Each row was made from one walk, in order. Every step used is in the known rows, and no mark comes twice. Write each row's walk.
(in the rows, 128 means zero)
Known rows
R-Z-C-E-F-D: 143 145 152 124 135 111 113 111 145 142 118 121 147 140 133 144 92 145 126 117 137 118 137 159
T-P-D: 110 130 126 126 122 167 120 124 133 100 122 131 122 137 93 99 118 130 112 129 110 124 121 131
Z-C-E: 133 149 141 139 148 105 115 118 153 139 140 143 143 122 162 139 149 115 126 115 119 111 137 145
T-P-D-Z-C: 110 134 121 121 126 147 114 117 106 128 116 121 128 129 107 102 115 107 115 120 117 153 114 130
E-C-Z-D-P-T-A: 122 111 119 115 121 124 163 114 97 131 110 137 107 118 109 111 143 112 133 149 157 139 135 118
F-D-P-T-A: 118 114 102 148 121 152 106 135 121 99 114 135 123 135 143 142 132 143 124 148 158 117 137 135
Z-C-E-F: 125 140 147 145 148 97 142 123 147 157 148 135 149 116 146 140 145 127 136 111 115 117 151 144
E-C: 113 130 139 130 142 142 179 94 143 121 129 135 117 133 140 129 136 117 113 126 121 99 124 117
T-A-E-C-Z-D: 140 113 129 115 123 119 120 121 114 90 130 144 112 113 139 90 133 167 121 134 137 130 122 121
Z-C: 129 149 127 148 153 134 136 106 154 138 127 127 135 130 165 154 141 108 111 109 123 121 123 133
P-T-A-E-C-Z: 134 103 107 137 142 113 104 132 137 98 136 158 115 104 117 105 158 145 122 134 143 137 130 107
Z-C-E-F-D-P: 123 136 142 147 129 102 140 133 127 155 142 124 154 119 149 149 142 140 135 127 133 114 154 153
E-F-D: 115 133 132 138 136 138 161 121 152 132 121 125 143 149 128 155 117 157 140 122 122 103 148 133
F-E-C-Z-D-P-T-A: 129 125 121 119 112 118 116 138 129 129 130 118 119 113 107 106 123 131 139 167 138 122 124 114
E-F: 115 124 140 141 138 142 171 123 147 133 138 128 136 135 125 140 132 131 132 111 104 119 143 126
T-P: 101 138 137 115 107 164 131 113 141 92 126 141 127 131 122 95 126 107 111 136 99 113 125 147
R-Z-C-E-F-D-P: 141 134 150 127 119 118 117 119 121 140 122 113 148 133 133 143 98 142 120 125 146 126 138 164
R-Z-D-F-E-C: 145 136 143 97 115 145 130 114 124 141 102 95 106 146 107 125 64 106 123 129 133 138 104 127
C-Z-D-P-T-A: 139 116 107 113 111 136 114 139 102 116 102 142 114 126 112 117 146 103 139 144 154 156 128 130
D-F: 128 131 127 131 130 148 144 134 121 123 147 134 107 136 140 138 128 79 125 121 106 140 110 126
F-E-C-Z-D: 135 151 135 103 119 121 127 124 160 135 120 116 128 132 115 119 117 126 139 153 120 103 114 116
T-A-E-C: 130 109 133 134 133 129 122 119 125 77 151 146 113 111 154 93 135 173 108 129 123 115 122 120
E-F-D-P: 111 121 131 143 116 147 167 134 123 131 126 116 143 141 129 154 125 152 133 130 131 113 149 138
A-E-C: 133 120 137 126 130 132 142 119 150 104 138 127 129 122 142 123 152 157 97 115 125 105 115 109
C-Z-D-P-T: 141 123 109 110 110 139 123 137 116 130 95 134 122 133 108 135 154 91 136 137 152 150 126 127

Write each row's walk
121 147 140 126 130 132 131 121 173 124 142 116 128 130 132 123 116 134 123 144 106 87 116 113 -> F-E-C
125 155 114 124 140 128 107 108 128 139 97 124 140 148 171 159 116 117 129 120 142 124 119 135 -> F-D-Z-C
130 110 128 139 128 127 112 137 130 84 146 139 130 119 148 109 123 199 124 125 124 118 136 131 -> T-A-E-F-D
126 146 143 144 146 94 135 124 149 157 138 133 154 125 148 148 137 143 141 119 125 107 154 148 -> Z-C-E-F-D
123 127 130 154 137 97 133 137 133 162 137 128 153 113 135 152 150 135 138 125 143 122 161 145 -> Z-C-E-F-D-P-T
144 103 112 116 105 121 121 152 99 124 114 133 126 114 100 116 151 135 138 137 154 162 136 125 -> C-Z-D-P-T-A-E-F
128 104 98 151 147 104 93 135 127 128 126 134 132 107 134 128 136 157 129 118 149 151 140 113 -> P-T-A-E-F-D-Z-C
146 144 121 98 123 137 123 121 137 125 94 141 123 146 121 132 139 101 141 129 133 134 119 130 -> C-Z-D
149 121 129 102 115 114 146 133 117 125 126 125 119 119 120 118 147 134 116 127 137 137 110 111 -> A-E-C-Z-D-F
124 139 134 125 121 129 144 137 133 139 158 114 110 124 126 125 110 96 129 144 101 122 107 115 -> D-F-E-C
128 144 132 119 141 104 100 115 114 151 127 137 139 124 164 132 139 83 132 109 120 147 122 136 -> D-Z-C-E
134 143 128 127 120 138 113 151 143 128 158 118 115 131 131 131 111 95 132 137 95 129 103 122 -> D-F-E
125 145 120 126 144 126 117 105 115 149 115 125 134 131 169 143 133 77 120 103 122 153 110 126 -> D-Z-C
109 104 117 154 124 137 152 139 115 126 130 126 133 128 121 141 126 160 137 137 140 126 158 133 -> E-F-D-P-T-A
113 134 131 115 123 130 100 123 105 128 125 131 132 124 105 93 121 111 125 125 114 148 123 138 -> T-P-D-Z-C-E
130 111 104 134 110 127 113 140 108 99 118 136 128 121 130 129 148 163 121 157 170 121 132 129 -> F-D-P-T-A-E-C-Z
133 153 136 112 124 119 124 127 166 125 141 125 132 127 121 119 126 128 133 155 110 98 112 121 -> F-E-C-Z
143 133 116 141 142 142 103 158 136 133 146 111 111 141 98 139 109 124 129 124 111 141 101 103 -> P-D-F-E
131 136 131 112 121 138 148 129 127 154 116 100 105 138 117 129 98 99 138 133 121 130 113 110 -> Z-D-F-E-C
139 122 114 145 149 152 128 143 119 130 137 123 104 145 104 144 120 113 123 112 119 148 107 105 -> P-D-F
122 126 156 128 131 110 135 137 149 130 154 152 143 126 125 122 144 136 146 120 102 106 155 141 -> C-E-F
122 137 137 123 141 97 121 119 109 164 133 130 146 119 153 133 136 93 140 106 116 152 131 135 -> D-Z-C-E-F
136 103 127 119 107 126 125 130 89 90 135 137 113 106 139 89 140 163 114 142 144 138 122 127 -> T-A-E-C-Z-D-P
116 107 136 141 122 105 117 150 121 121 148 152 140 119 121 118 138 160 154 144 133 115 168 145 -> C-E-F-D-P-T-A
146 133 117 129 139 124 125 151 123 142 146 115 110 135 85 131 115 122 137 138 119 141 102 101 -> P-D-F-E-C-Z
119 125 148 130 115 115 133 145 128 128 145 141 147 130 128 131 139 152 146 137 122 102 159 150 -> C-E-F-D-P
139 126 138 133 125 112 110 124 130 147 118 116 145 127 119 147 107 136 122 124 155 134 143 153 -> R-Z-C-E-F-D-P-T
125 92 113 133 113 145 135 131 100 122 103 113 107 117 120 118 140 135 113 129 162 145 134 109 -> Z-D-P-T-A-E-C
116 131 127 126 132 131 150 119 128 144 116 121 144 146 134 150 113 136 145 117 123 125 139 129 -> E-F-D-Z
132 129 124 116 126 152 147 126 118 141 105 116 102 146 127 139 112 84 133 115 125 145 117 119 -> Z-D-F
138 132 110 140 162 134 106 121 114 150 112 117 125 142 128 149 125 112 119 97 133 158 107 107 -> P-D-Z-C
113 126 124 125 116 161 131 136 109 111 136 127 110 133 87 99 111 108 118 131 106 144 116 131 -> T-P-D-F
134 121 127 124 123 124 118 140 137 121 127 118 150 130 139 140 134 174 122 109 127 127 127 119 -> A-E-F-D-Z
